Each row comes from the steps of one path. Every step used is in the known rows, and no mark comes twice. Write the path behind each row, first mark first.
Known rows
B, S, G, N: [ 0.56  2.01 -1.97  2.62 -2.88  1.40 -2.23 -0.65 -2.14 -4.76 -1.40  3.45
  0.84  0.44  1.78 -0.06  5.17 -0.05  1.23 -2.04 -1.53 -1.75]
M, N: [ 0.50  1.42  2.40 -0.69  0.74 -0.41  0.89  2.01 -0.72  0.39 -0.98  4.55
 -0.26 -1.22  0.16  0.29 -3.17  0.27  0.57 -0.30  0.12 -0.40]
B, S, M, N, U: [ 0.42  4.43  2.11 -1.04 -1.37  0.63 -3.72  2.70 -1.30 -3.21 -4.35 -0.56
 -1.82 -1.60  3.95  0.72 -1.67  0.29  4.24 -1.12 -2.04 -0.41]
G, S, M, N: [-0.36  4.56 -0.17 -1.25 -0.05 -0.74 -5.43  0.26 -0.82 -1.41 -2.95  1.06
 -1.72 -0.26 -0.51  1.63 -0.13  0.14  1.48 -1.94 -2.29 -2.15]
U, S, B, N: [ 0.53  1.00  2.26 -1.40 -0.03  1.59  2.85 -0.02 -0.33 -3.06 -1.16  1.33
 -0.20 -0.49  4.03  1.28  4.34  0.04  0.19 -0.90  0.06 -0.03]
N, G, S, B: [ 1.13  2.96 -3.95 -0.74  0.58 -1.89 -0.76 -2.24 -0.45 -3.48 -0.13 -4.84
  0.95 -5.41  0.35  0.25  7.19  0.76  1.45 -3.17 -1.99 -0.93]
U, S: [-0.06  0.03 -2.50  1.73 -1.01  0.10  0.42  0.12 -0.67 -0.07 -0.88  2.22
 -0.68  0.63  1.47  1.38  2.12  1.06 -1.85  1.18 -0.79 -1.34]
U, S, M, N, G: [-0.06  4.38  0.52  3.16  0.88 -1.36 -1.82  2.65 -1.55 -1.16 -2.66  2.56
 -1.09 -0.80  2.14  2.37  3.86  2.73 -0.90 -1.10 -3.78 -2.74]
G, N, M, S, B: [ 0.65  3.66  1.67  1.25 -0.12 -1.68 -4.00  1.63  1.37 -4.78 -3.65 -3.34
  1.43 -1.37  3.04  1.40  6.32  0.21  2.21 -4.56 -1.36 -0.38]
M, N, G: [ 0.79  2.79  1.23  1.22  1.58 -2.15  1.69  2.51 -1.61 -0.26 -0.65  2.24
  1.06 -3.81  0.91 -0.08 -0.62  1.21  0.06 -1.18 -1.13 -0.70]
N, M, S: [-0.82  2.02 -1.32  0.98 -0.74 -2.98 -4.36  3.57  1.13 -2.13 -2.51 -1.91
  0.54 -1.55  2.54  0.75  1.10  0.85  1.41 -1.74 -0.43  0.19]
S, B, N: [ 0.60  0.96  4.71 -3.25  1.37  1.66  2.75 -0.40  0.38 -3.23 -0.55 -0.54
  0.47 -0.54  2.56 -0.08  2.31 -0.71  1.99 -2.16  0.69  1.37]
U, S, G, N, M: [ 0.72  3.08 -1.82  5.71 -2.27 -1.51 -3.77  0.24 -0.18 -4.93 -3.63  1.13
  0.09  2.57  2.62  1.63  7.53  1.76 -2.51 -0.93 -3.17 -2.54]
N, U, S: [ 0.87  1.06 -3.47  2.18 -1.99  0.33  0.45  1.13 -0.72 -1.89 -1.73 -1.70
 -1.11  0.62  3.12  0.78  1.52  1.11 -0.56  2.27 -1.58 -0.27]
G, N, M, S, U: [-0.18  3.27 -0.75  4.59 -2.37 -3.32 -4.08  1.50  0.87 -3.61 -4.53 -1.04
  0.63  0.35  3.03  1.55  5.17  0.89  2.07 -2.24 -1.73 -1.10]
M, S: [-0.52  0.82 -2.78  0.03 -0.40  0.00 -1.64  3.08 -0.17 -1.20 -0.59  1.44
  0.19 -0.68  1.05  0.63  1.16  0.32  1.71 -0.61 -0.20  0.25]
U, S, G: [ 0.52  0.87 -5.06  2.42 -1.57  0.66 -0.29  0.95 -0.37 -2.86 -0.76  4.02
 -0.96  1.35  0.59  1.09  6.02  1.87 -1.35  0.96 -2.42 -1.46]
U, S, G, N: [ 1.20  2.14 -3.54  5.10 -2.48  1.72 -0.74 -0.14 -1.21 -3.51 -1.53  5.20
 -0.29  3.83  1.26  1.37  7.85  1.65 -2.06  0.04 -2.72 -2.81]
N, G: [ 0.48  1.24 -1.25  2.10  0.82 -1.74  0.62  0.46 -0.71 -0.70  0.65 -1.55
  0.99 -2.39  0.58 -0.24  2.34  0.93 -0.55 -1.03 -1.37 -0.53]
B, S: [-0.84 -0.02 -0.68 -0.98 -1.83  0.31 -0.89 -0.07 -1.50 -1.37 -0.80 -0.02
  0.63 -2.77  2.18 -0.07 -0.28 -0.63  1.95 -1.29  0.79 -0.22]
G, S: [ 0.07  1.48 -3.78 -0.32 -1.24 -1.02 -2.48 -1.95 -0.77 -1.33 -0.07 -1.75
 -0.02 -1.65 -0.01  0.55  0.71 -0.43  0.22 -0.45 -0.38 -1.21]

Which path is each row?
[ 0.36  0.28 -0.54 -0.47 -0.05  0.84  1.71 -0.61  0.74 -2.07 -1.64  0.07
 -0.67 -0.95  1.43  0.97  5.94  0.84 -0.20 -0.71 -1.01 -0.85]  U, S, B
[ 0.36  2.01  6.30 -2.45  0.92 -1.33 -0.29 -0.06  1.44 -4.11 -2.51 -4.11
  0.51 -2.01  3.99  0.00  2.00 -0.56  1.67 -3.27  0.47  1.44]  S, B, N, M
[ 0.40  2.74 -5.53  2.51 -1.59 -3.72 -1.12 -2.34 -0.90 -2.21 -0.75 -2.92
  0.38 -3.96  0.87  0.34  5.26  0.97  1.59 -0.77 -2.36 -1.66]  N, G, S, U
[-0.08  2.57 -4.09  1.20 -1.12 -2.54 -5.69  3.41  1.08 -4.58 -2.69 -0.01
 -0.14 -0.24  1.73  0.60  5.18  1.31  1.91 -2.35 -2.18  0.12]  N, M, S, G
[ 0.06  3.08 -0.11  3.93 -1.54 -2.53 -5.13  2.24 -0.08 -2.91 -3.02 -1.14
  1.26  0.61  2.91  1.19  2.40  0.63  0.57 -2.82 -0.96 -0.93]  G, N, M, S
[ 1.59  2.45 -2.80  1.50 -2.38  1.70  1.05  1.90 -1.01 -5.76 -1.76  2.57
 -1.34  2.87  5.06  0.52  4.20  1.02  0.75  1.73 -1.97  0.19]  B, N, U, S, G
[ 1.54  1.59 -1.80 -0.01 -0.92  1.00  1.96  0.30  0.71 -3.55 -2.27 -3.16
 -0.85 -0.53  3.46  0.47  5.14  0.81  1.32  0.71 -1.92  0.29]  N, U, S, B
[-0.09  3.11 -1.17  0.40 -1.19 -1.60 -4.63  3.87  0.29 -6.11 -2.22  1.37
  0.38  0.28  4.15  0.52  3.56  0.72  2.22 -2.54 -0.76  0.83]  B, N, M, S, G
[-0.43  4.72  0.09  0.96  0.04 -1.14 -3.81 -1.11 -1.84 -3.40 -0.74 -3.29
 -0.62 -0.78  2.79  1.72  3.85  0.30  1.22 -2.83 -2.24 -1.59]  B, N, G, S, M
[ 2.14  3.50 -3.78  1.57 -1.26  0.60  0.20  3.61 -0.88 -4.10 -2.96  5.05
 -1.66  0.35  3.00  0.46  2.40  1.96  0.45  1.74 -3.18 -0.79]  M, N, U, S, G
[ 0.05  0.90 -3.17 -0.84 -2.08  0.69 -1.97 -0.01 -1.09 -3.67 -0.93  2.68
 -0.13 -1.80  1.22 -0.05  3.35  0.22  1.92 -1.53 -0.97 -0.42]  B, S, G
[ 0.13  1.91  4.22 -0.50 -0.58 -1.02  0.27  0.31  0.77 -4.54 -3.18 -2.17
  0.08 -0.91  5.52  1.40  4.01  0.36 -0.48 -2.46 -0.32  0.23]  U, S, B, N, M
[-0.24  3.27  4.40 -0.59  1.46  0.03 -2.84  2.12 -0.01 -0.11 -2.65  3.08
 -1.51  1.10 -0.11  1.23 -0.65  0.58  1.28 -1.21 -2.02 -1.03]  S, M, N
[-0.48  1.26  4.50 -0.06 -0.39 -2.28 -1.18  0.32  0.14 -2.37 -1.77 -1.30
  0.46 -0.45  3.99  0.13 -1.63 -0.61  0.07 -1.46  0.98  0.78]  B, N, M
[ 0.89  5.73 -1.14 -0.91 -0.84 -0.42 -5.61  0.85 -0.59 -3.21 -3.84 -2.04
 -2.09 -0.33  1.65  1.38 -0.77  0.30  3.12 -0.76 -3.06 -1.38]  G, S, M, N, U
[ 1.64  3.31  0.85 -2.60 -0.14  1.61  0.64  3.43  0.17 -5.53 -1.50 -1.92
 -0.04 -1.09  5.58  0.27  2.74 -0.44  5.20 -1.69 -0.23  2.39]  M, S, B, N, U
[ 1.61  2.17 -1.81  5.51 -2.72  0.61  0.08  0.24 -1.37 -3.12 -2.01 -0.55
 -0.42  2.86  3.73  1.30  2.88  0.61 -1.05  1.72 -2.01 -1.56]  G, N, U, S
[ 1.71  3.17 -2.57  2.41 -3.71  1.61 -1.70  0.37 -1.90 -6.57 -2.31  0.52
  0.31  0.55  3.35 -0.58  5.03  0.06  2.50 -0.87 -2.24 -0.79]  B, S, G, N, U
[-0.08  1.62 -4.81  0.19 -2.16 -1.81 -1.41 -2.79 -0.25 -1.63 -1.83 -1.38
 -0.53 -1.68 -0.12  0.36  3.19  0.12  1.72 -0.19 -1.26 -1.38]  G, S, U
[ 1.88  2.41  0.72  2.95 -1.71  0.93 -0.57 -0.08 -0.63 -2.86 -1.49 -2.06
  0.42  2.14  2.23 -0.17  1.00 -0.32  0.47  0.83 -1.38 -0.46]  G, N, U
